Known rows, with every step that occurs:
gised > gega > luman: [ 0.389 -0.607 -4.495  5.065 -0.405 -0.056 -0.669 -5.104  3.142 -1.009
 -1.340  1.115  1.008  1.717 -3.326 -1.546  1.768  2.177 -0.623  0.188
  2.948 -2.043 -5.178 -2.246 -4.652  2.672 -0.527  1.097  0.893 -2.240]
palu > gega > luman > rovuf: [ 1.183 -4.307 -1.230 -0.128  0.942  2.364 -2.130 -2.139 -0.133  1.066
  1.534  1.786 -0.232 -2.072  2.312 -1.442  4.027  0.292 -1.286  0.995
  2.358  1.169 -0.422 -0.196 -1.353 -0.463 -0.127 -1.289 -4.568 -0.868]
ladad > gega > gised: [-1.715 -5.385  2.669 -1.025  1.903  0.033 -0.015 -1.176  4.362 -3.636
  2.147  4.980  4.544 -0.842  0.814  4.200  2.604  0.284 -2.549 -4.673
  2.862 -0.698 -2.760 -5.177  0.161  3.804 -0.055 -1.558  1.288 -2.101]
rovuf > nere > nomoku > luman > gega: [-1.377 -0.416  2.185 -1.625 -0.367 -1.380 -0.767  3.201  1.315  1.887
 -2.135 -1.016 -1.551  0.651 -4.506 -2.503 -2.655 -1.607 -2.005 -0.061
 -2.943 -0.233  3.150  2.021 -1.365  0.063  2.458 -1.323  0.556 -2.705]
nomoku > luman > rovuf > nere: [-2.047 -0.785 -0.561 -3.675  1.541  1.839  2.124 -0.673 -1.952 -2.232
 -2.220 -0.548 -2.902 -0.040 -1.486 -1.503  4.700 -0.832  3.151 -0.067
 -5.387  3.184 -0.291  0.332 -1.077 -3.711  2.168 -1.259 -0.889 -0.784]
nere > rovuf > luman > gega > mapu: [ 1.919  1.458 -0.132  3.797  1.886 -1.187  0.051  2.975 -3.444 -0.368
  3.364 -2.388 -1.342  0.969  3.494  2.892 -2.363  4.658 -2.035  2.912
 -1.631 -2.289  0.263  2.754  6.846  2.361 -2.687  2.176  1.224  3.030]
selara > luman > gega > ladad: [ 0.901  2.883 -1.710 -1.614  0.404 -3.313 -0.956  3.870 -1.840 -1.322
 -0.529  0.802  2.077 -2.999 -0.476  1.215 -0.945 -0.275 -3.080 -0.442
 -4.437  0.330 -2.781  1.131  0.481 -2.313 -1.214  2.718 -4.901 -3.851]
nere > rovuf > luman > gega > rurek: [ 3.680  3.595 -0.093  4.654  1.194 -1.655  0.668  1.878 -3.834 -1.984
  1.744 -2.831 -2.082  2.169  2.603  1.778 -3.075  4.173 -1.620  2.694
 -1.711 -2.320  0.814  1.847  6.104  1.332 -1.997  1.453  0.844  3.576]
gised > gega > luman > nomoku: [-0.278 -0.492 -5.228  2.986 -0.975 -0.430 -0.156 -4.617  1.049 -2.172
 -0.889 -0.074  2.962 -0.304 -3.544 -2.261  1.654  0.740  0.429 -0.070
  2.893 -0.973 -5.190 -1.765 -4.795  2.295  0.236  1.783  1.059 -1.285]
rovuf > tobo: [-1.997  1.440 -0.806  0.352 -0.751  3.879 -2.910 -4.409  2.517  1.251
 -2.666  1.845 -0.466  2.653 -0.302 -1.624 -1.287  2.626  2.975 -0.935
 -0.193  0.609 -1.241 -1.307 -2.316 -0.210 -4.805  1.088  0.664 -1.733]
tobo > rovuf > nere: [ 0.413  3.287  1.585 -1.387 -1.060 -0.161 -0.551 -0.232  3.519  4.515
 -1.781  0.928 -2.039  1.381  2.105  0.667 -0.686 -4.794  0.557  0.042
  1.545 -1.947 -0.094  2.423  0.375 -1.380  1.107 -2.778  6.328  2.308]
ladad > gega > mapu: [-3.069 -4.358  2.069  0.914  2.452  0.822 -0.884 -2.286  1.863 -2.814
  2.838  5.032  3.709 -0.545  3.582  4.205  1.548  1.263 -2.466 -1.534
  2.611 -0.760 -2.508 -2.175 -1.699  5.429 -0.882 -0.119  0.779 -1.967]
tobo > rovuf > luman > gega: [ 0.053  3.363  1.293  0.306  0.297  1.236  1.738  1.683  0.542  0.837
 -0.394 -3.486 -3.066 -0.182  4.745  3.140 -2.018 -0.723  0.003 -0.105
 -0.193 -3.537  0.515  2.938  3.117 -0.935  1.066 -2.087  2.299  5.543]
selara > luman: [ 2.180  0.915 -2.208 -3.716 -1.253 -2.123 -1.445 -0.151  0.166 -1.572
  0.285  2.790 -0.210 -1.324 -0.317  0.937  2.074  1.338 -0.834  1.303
 -2.040  3.693 -3.196 -0.736  1.779 -2.272 -0.689  1.357 -3.240 -1.394]
nomoku > nere > rovuf: [ 2.925  0.330  2.240  1.049 -0.962 -2.233  0.333  2.562 -0.247 -0.460
 -0.648 -1.835 -2.119  1.208  2.719 -3.063 -1.693  1.136  0.701  0.235
  0.405 -0.898  4.911  1.525  3.926  0.849 -1.463  1.720  4.095  1.924]
rurek > gega > luman > rovuf: [-0.717 -3.850 -2.352 -1.966 -1.922 -0.436  0.771 -4.516 -2.462  0.795
  1.097  1.203  0.968  2.205  0.454  1.910 -1.485  1.998 -0.189 -0.829
  2.027  2.771  0.409  0.266 -3.283 -0.516 -0.056 -0.964 -3.738 -1.260]
gised > gega > palu: [ 0.984  1.255 -2.326  5.052  3.002  1.052  2.067 -3.342  4.051 -0.937
  2.081  1.410  1.857 -0.593  0.394  0.417  2.024  0.800  0.181 -0.515
  4.410 -2.372 -3.239 -4.138 -1.966  3.714 -1.075  2.414  2.076 -1.445]
selara > luman > gega > rurek: [ 2.064  4.057 -2.199 -1.288 -1.650 -2.334 -1.200  1.768 -2.338 -4.155
  0.092  0.655  1.246 -0.886  1.089  1.098 -1.060  0.373 -2.351 -0.283
 -3.008  1.054 -1.505  1.157 -0.205 -1.290 -0.913  2.174 -5.980 -2.649]
gised > gega > luman > nomoku > nere > rovuf > tobo: [-1.317  1.227 -4.555  3.523 -1.949 -0.612 -1.515 -3.661  0.084 -1.780
 -2.811 -2.483  2.008 -0.116 -2.194 -3.038  0.036  1.432 -0.104 -0.667
  3.099 -1.085 -3.336  0.694 -3.494  1.498 -1.641  2.498  3.670 -2.039]
rovuf > nere: [ 0.203 -0.676  0.207 -2.192  0.994 -0.629 -1.106 -2.035  5.483  3.607
 -2.479  2.252 -1.203  2.086 -2.742 -4.563 -1.957 -1.562  1.030 -0.118
 -1.670 -0.737  0.532  0.503 -3.340  0.409  0.290 -1.696  2.296 -1.849]
palu > gega: [ 1.036 -4.709  2.960 -0.489  3.343  3.269 -2.800 -0.049  3.912  1.501
  3.820  3.727  0.921 -2.305  3.121 -2.042  2.284  0.821 -0.968  1.137
 -0.218 -1.273  1.482 -2.639 -1.016  2.066  2.638 -0.782 -3.840 -0.338]
tobo > rovuf > luman: [ 0.665  3.126  1.519  0.721  0.322  1.199  1.729 -0.306  1.958  1.593
 -0.839 -2.365 -3.877  0.682  3.673  2.689  0.418 -0.557  1.832  0.986
  1.241 -1.931 -0.462  0.996  3.432 -2.112  0.995 -2.839  3.601  6.967]
nere > rovuf: [ 4.890  1.324 -0.287  2.819 -0.187 -1.760 -0.627  0.608 -3.138  0.103
  3.368  2.739 -0.337  2.432  1.636  2.443 -0.246  2.493 -1.081  3.313
  0.196  0.011 -0.894 -0.651  6.737  2.264 -2.402  2.552  3.255  2.036]
luman > nomoku > mapu: [-1.034 -2.186 -0.945 -2.989 -5.474  3.081  0.164 -0.049 -3.339 -1.572
  2.425 -0.866  3.508 -2.272 -1.652  0.375  0.154 -2.199  4.912 -0.546
 -1.273  2.998  0.312 -4.027 -0.619 -0.241  1.596  2.151 -3.912 -0.243]
nere > rovuf > luman > nomoku: [ 3.112  1.560 -0.794  0.851  0.966 -1.921  0.923  1.142 -4.093 -1.186
  2.156 -2.610 -1.110 -0.020  1.343  1.085 -0.943  3.536  0.651  3.610
 -1.373  0.606 -0.328  1.045  7.354  0.377 -1.075  1.564  2.943  5.461]
nere > nomoku > luman: [ 0.628 -0.781  2.822  1.616 -1.388 -0.231  1.033  3.568 -2.819 -1.651
  1.556 -0.092 -1.230  0.402 -4.072  1.806  2.138  1.121 -0.306  2.010
 -0.477  2.336  1.843 -2.774  2.942  0.033  2.318  0.304 -2.049  1.396]
rovuf > nere > nomoku: [ 0.460 -0.166  0.811 -1.319 -0.328 -1.918 -0.853  1.180  3.391  4.320
 -1.756  0.632 -1.187  1.888 -4.935 -2.897 -2.848 -2.253  0.189  0.856
 -0.048 -0.352  2.329  0.898 -0.511  0.744  0.800 -1.384  2.627 -1.579]
palu > gega > mapu: [-1.529 -5.122  3.205  1.907  4.173  3.727 -3.561  0.694  3.726  2.806
  6.422  4.061  2.711 -2.744  4.644 -0.771  4.111  0.679 -0.411  1.664
  2.010 -1.622  0.717 -1.907 -1.892  3.097  0.797  0.090 -4.094 -0.625]
rurek > gega: [-0.894 -4.182  1.840 -2.339  0.390  0.487  0.129 -2.442  1.552  1.228
  3.422  3.140  2.213  1.857  1.245  1.290 -3.227  2.601  0.135 -0.688
 -0.491  0.373  2.291 -2.062 -2.994  1.944  2.745 -0.339 -2.976 -0.788]

Rows:
[-0.249  4.341  3.258  0.139 -1.737 -0.904  0.778  3.681 -0.090  3.058
 -0.726 -1.868 -2.159 -0.655  2.375  3.269 -1.120 -5.026 -2.939 -0.532
  2.680 -1.333  1.901  3.489  2.177 -1.511  1.278 -2.060  4.809  1.566] -> tobo > rovuf > nere > nomoku > luman > gega > palu
[-0.870 -0.501  2.365 -1.371 -0.400 -1.467 -0.700  1.893  2.323  2.464
 -2.282 -0.169 -2.081  1.104 -5.169 -2.760 -0.928 -1.514 -0.690  0.693
 -1.878  1.007  2.421  0.655 -1.197 -0.708  2.379 -1.939  1.449 -1.790] -> rovuf > nere > nomoku > luman
[-1.377 -1.963  2.721  1.347  2.668 -1.290  0.861 -0.891  1.453  3.147
  1.673  2.953  3.732  1.074 -1.198  0.684 -2.506  0.616  0.668 -0.909
 -0.745 -1.146  0.948 -3.391 -4.275 -0.451  1.935 -0.070 -2.631 -1.400] -> rurek > gega > ladad
[ 0.735  1.621  1.985  1.040 -1.600 -0.745 -1.439  1.367  0.208  0.260
 -2.571 -2.606 -2.351  1.611  2.881 -3.472 -2.653  1.911  1.079 -0.624
  0.471 -0.622  4.687  2.451  2.950 -0.087 -3.552  2.022  4.759  0.401] -> nomoku > nere > rovuf > tobo
[-1.127 -4.323 -0.389 -2.150 -3.101 -1.283 -0.101 -3.986 -2.110 -0.082
  1.956  1.218  3.164  0.600 -0.187  0.479 -2.487  2.100 -1.393 -0.935
  2.361  3.078  0.552 -0.615 -4.800  0.496  1.368 -0.480 -3.918 -0.230] -> rurek > gega > luman > nomoku
[ 0.608  1.020 -1.894 -7.110 -2.426 -3.276 -0.362  1.965 -2.000 -3.289
 -0.788 -1.339  1.671 -4.672  0.144 -2.260  1.057 -1.046  1.112 -0.221
 -2.058  4.721 -0.342  1.385  1.273 -3.298  0.597  2.180 -1.957  0.007] -> selara > luman > nomoku > nere
[-0.382  3.456  3.042 -0.678 -1.956 -0.708 -0.221  2.382  1.219  3.755
 -1.725 -0.818 -2.688  0.669  0.354  1.922 -0.109 -4.649 -0.653  0.555
  1.515 -0.829  1.165  2.515  1.940 -2.272  2.467 -2.843  5.735  2.390] -> tobo > rovuf > nere > nomoku > luman
[ 0.171  0.304 -5.234 -5.091  2.174  0.926  2.177 -2.040 -0.639  2.059
 -1.985  0.068 -1.371  1.172 -1.108 -2.039  0.635 -3.738  6.076  0.051
 -2.253  0.847 -0.179  2.301  0.507 -1.809 -1.115 -0.426  2.487 -1.179] -> luman > rovuf > nere
[-0.857  3.515  2.955 -0.940 -1.917 -0.635 -0.212  3.790  0.253  3.150
 -1.418 -1.608 -2.032  0.147  1.112  2.169 -1.711 -4.873 -2.009 -0.265
  0.361 -2.055  1.929  3.946  1.692 -1.412  2.620 -2.306  4.817  1.485] -> tobo > rovuf > nere > nomoku > luman > gega
[-0.734 -4.115 -0.376 -1.315 -1.901 -1.512 -0.392 -4.517 -1.629 -5.289
 -1.191  2.870  3.012 -1.408  0.436  2.193  0.381  0.937 -4.570 -2.216
  3.229  2.484 -3.435 -1.368 -2.686  2.822 -0.353 -1.169 -0.074 -1.260] -> ladad > gega > luman > nomoku
[-1.161  0.634 -0.015 -0.202 -1.262  1.387  1.376  2.662 -4.922 -1.523
 -0.185 -1.854 -1.603  0.263 -3.500  2.091  2.410  0.337  2.313  1.242
 -0.934  3.233  1.574 -0.858  3.555 -1.867  0.342  0.768 -1.051  0.258] -> nere > nomoku > luman > rovuf > tobo
[ 1.017  3.753 -2.768  7.031  1.956  1.008  0.414 -4.422  3.906 -3.123
 -0.271  1.342  2.296  3.201 -2.245 -2.183  1.279  0.174  3.555  0.212
  1.800 -4.182 -2.996 -4.485 -5.251  2.776  1.210  1.370  0.915 -0.810] -> gised > gega > rurek
[-1.006  4.628  3.383  0.779 -0.871 -1.410  0.233  4.604  0.157  4.091
 -2.217 -1.728 -1.273 -0.249 -0.023  1.934 -1.450 -5.786 -1.716 -0.341
  0.265 -2.659  1.295  3.261  1.063 -2.653  2.115 -2.095  5.021  1.005] -> tobo > rovuf > nere > nomoku > luman > gega > ladad
[-0.299 -0.704 -0.145  0.098  2.960  1.259  2.041  0.860  1.375 -1.558
 -0.522 -4.116 -2.695 -0.041  0.929 -0.994 -3.715  4.151  0.221 -0.201
 -4.375 -2.996  1.453  1.210  0.585  1.067  0.254 -0.664 -3.446  2.831] -> rovuf > luman > gega
[-1.045 -0.913  0.368 -2.813  1.688  0.090  3.235  0.017  1.114 -2.255
 -1.981 -6.570 -1.982 -2.274 -0.047 -4.883 -1.081  1.941  4.772  0.012
 -2.138  0.429  2.904  0.612  0.546 -1.630  1.469 -1.077 -0.256  6.094] -> rovuf > luman > nomoku > nere
[-2.065  3.381  3.054  0.111 -1.532 -0.398 -0.577  4.128  0.138  3.741
 -0.089 -1.454 -1.181 -0.082  1.885  2.765 -0.819 -4.947 -1.736 -0.008
  1.503 -2.186  1.500  4.279  1.262 -0.893  1.680 -1.893  4.646  1.259] -> tobo > rovuf > nere > nomoku > luman > gega > mapu
[ 1.980  3.123 -0.636  2.801 -1.054  0.377 -3.040 -1.106 -2.625  1.053
  0.612  1.646 -0.718  3.064  1.801  1.730 -1.643  3.656 -0.481  2.189
  0.241  0.461 -1.158  0.638  5.191  0.988 -5.363  2.935  4.247 -0.016] -> nere > rovuf > tobo
[ 1.558  1.833 -1.851 -6.291 -2.658 -4.166 -0.759  2.795 -3.697 -3.246
 -0.090 -1.607  1.597 -4.438  0.944 -1.241  0.677 -0.620 -0.007  0.649
 -1.901  4.644 -0.329  2.353  3.585 -3.097 -0.043  2.846 -0.600  0.271] -> selara > luman > nomoku > nere > rovuf
[ 1.990 -1.243 -3.478  0.546 -4.513 -1.691  0.293 -3.941 -3.625 -1.834
 -0.806  0.591  1.472 -0.091 -2.608 -1.805  1.795  0.359 -0.067  0.601
  3.927  3.936 -3.275 -1.074 -2.686 -0.423 -2.683  0.362 -2.336  1.937] -> gega > luman > nomoku
[-1.445  0.818 -7.215  3.287 -0.286  1.541 -0.486 -6.036  0.899 -0.833
 -3.130 -0.609  0.540  1.604 -2.880 -1.248  1.941  1.247  1.869 -0.602
  2.498 -1.178 -5.487 -0.195 -3.984  0.728 -2.540  1.558  1.855 -3.414] -> gised > gega > luman > rovuf > tobo
[ 0.533  1.622  0.265  3.282  2.878 -0.752  1.235  3.919 -1.340  0.278
  0.310  0.566  3.352 -0.544 -0.629 -0.255 -3.542 -1.332 -1.057 -1.565
 -3.609 -4.795 -0.183 -0.523 -2.058  1.526 -1.326  2.504 -3.157 -2.215] -> luman > gega > ladad
[-0.762  1.641  2.373  0.389 -0.696 -1.594 -0.514  2.577  0.941  0.864
 -2.518 -1.223 -1.367  1.655 -4.570 -2.868 -2.393 -2.126 -1.214 -0.041
 -2.038 -0.419  3.345  1.386 -2.535 -0.418  2.208 -1.613 -0.092 -2.174] -> rovuf > nere > nomoku > luman > gega > rurek
[-0.318 -3.513 -1.335 -0.113  0.520  3.434 -3.312 -2.969  0.177  1.504
  0.116  1.181 -0.427 -1.756  2.321 -1.876  3.302  0.819 -1.064  0.414
  2.321  1.446 -0.552  0.422 -2.139 -1.045 -1.581 -1.112 -4.139 -1.840] -> palu > gega > luman > rovuf > tobo
[-2.333 -2.608  3.192 -0.004  0.695  1.821  0.965  3.586 -0.757 -4.570
  2.019  0.113  1.088 -1.237 -0.355  0.963  3.310  1.575 -1.951 -2.895
 -4.541  0.005 -0.041 -2.293 -1.165 -0.007  1.927  0.264 -4.936 -1.316] -> nomoku > luman > gega > gised
[-0.606  0.016 -4.481 -4.010 -1.199  1.511  1.658  0.544 -2.482  2.779
 -1.503 -1.857 -1.468  1.052 -3.009  0.318 -0.274 -4.362  5.735  0.132
 -1.438  1.504  1.533  1.581  2.244 -2.258 -0.576  0.011  0.923 -2.627] -> luman > rovuf > nere > nomoku > mapu
[ 0.141 -2.574  2.561 -0.117  0.859  0.045  2.155 -2.786  0.945  1.083
  4.898  2.746  2.123  0.211  3.711  3.207 -2.120  2.087 -1.629 -1.473
  4.064  1.695  2.367 -3.056 -1.912  1.858 -0.005  0.168 -3.032 -0.300] -> rurek > gega > palu
[ 0.550  1.389  2.751  3.250 -1.738 -0.353  1.312  4.908 -4.598 -3.574
  1.478 -1.613 -0.255  0.637 -3.070  1.927 -0.049  0.547 -1.450  0.948
 -1.090  0.520  3.091 -1.444  1.517  0.705  2.169  0.801 -3.970  0.564] -> nere > nomoku > luman > gega > rurek
[ 0.600 -2.342  2.554  0.788  1.991 -0.116  1.861 -3.296  1.410 -4.105
  1.765  4.335  1.847 -1.734  4.492  4.911  0.758  0.886 -4.931 -2.799
  4.838  1.123 -1.520 -3.789  0.237  4.206 -1.714 -0.449  0.926 -1.398] -> ladad > gega > palu
[ 0.463 -2.386  3.883  3.179  5.618  1.442 -1.961  1.648  3.749  3.435
  2.058  3.434  2.502 -3.182  0.693 -2.613  3.001 -1.151 -0.472  0.871
 -0.526 -2.613  0.156 -3.920 -2.391 -0.440  1.761 -0.495 -3.524 -1.121] -> palu > gega > ladad
[-1.994 -1.131  2.586 -1.373 -0.230 -1.399 -0.667  4.178  2.497  2.096
 -1.131 -0.930 -0.231  0.293 -5.126 -1.894 -1.147 -2.128 -1.813 -1.314
 -1.768 -0.424  2.507  0.951 -0.960 -0.201  1.910 -1.608  0.636 -2.832] -> rovuf > nere > nomoku > luman > gega > gised
[ 0.356  0.750 -4.830 -4.472  1.222  0.078  2.328  0.178 -2.172  2.533
 -1.486 -1.060 -1.266  1.022 -2.641 -0.942  0.056 -4.202  5.424  0.653
 -1.001  1.145  1.081  2.563  2.394 -1.606 -0.761 -0.192  2.640 -0.870] -> luman > rovuf > nere > nomoku
[-0.108  4.446  1.723  2.101  1.475  0.299  2.135  2.558  0.515  1.710
 -1.257 -3.692 -2.256 -0.503  3.452  2.933 -1.681 -1.688  0.180 -0.183
 -0.386 -4.256 -0.135  2.286  2.603 -2.183  0.581 -1.894  2.504  5.246] -> tobo > rovuf > luman > gega > ladad
[ 0.394 -4.864  1.606 -0.699 -0.533  1.014 -2.700 -0.621  0.756  0.084
  1.105  0.116  1.299 -3.971  2.115 -4.386  2.408 -0.024 -2.275  0.177
  2.798  1.300  1.746 -0.085 -3.093  0.073  1.335 -1.041 -4.227  0.159] -> palu > gega > luman > nomoku > nere
[-1.139 -1.667  0.366  0.533  3.117  1.148  2.154  2.162  2.949 -1.247
  0.737 -4.042 -0.837 -0.484  0.116 -0.156 -1.616  3.480  0.568 -1.985
 -2.569 -3.209  0.680 -0.392  1.262  0.694 -0.577 -1.018 -3.277  2.660] -> rovuf > luman > gega > gised
[ 0.395  0.651 -6.484  0.899 -3.498  1.181 -0.284 -5.976 -3.687  0.050
 -3.964 -0.173 -1.939  2.570 -1.511 -0.325  2.305  1.021  2.089 -0.096
  3.468  3.715 -3.837  1.168 -1.575 -2.792 -6.687  0.140 -1.154 -0.949] -> gega > luman > rovuf > tobo
[-3.198  0.300 -1.013 -2.306  0.596  4.157  1.219 -1.859 -3.416 -3.416
 -2.352 -0.787 -2.539  0.182 -0.308 -0.135  4.976  1.296  4.120 -0.571
 -4.694  3.975 -1.119 -0.605 -0.516 -4.061 -0.353  0.162 -1.691 -0.715] -> nomoku > luman > rovuf > tobo
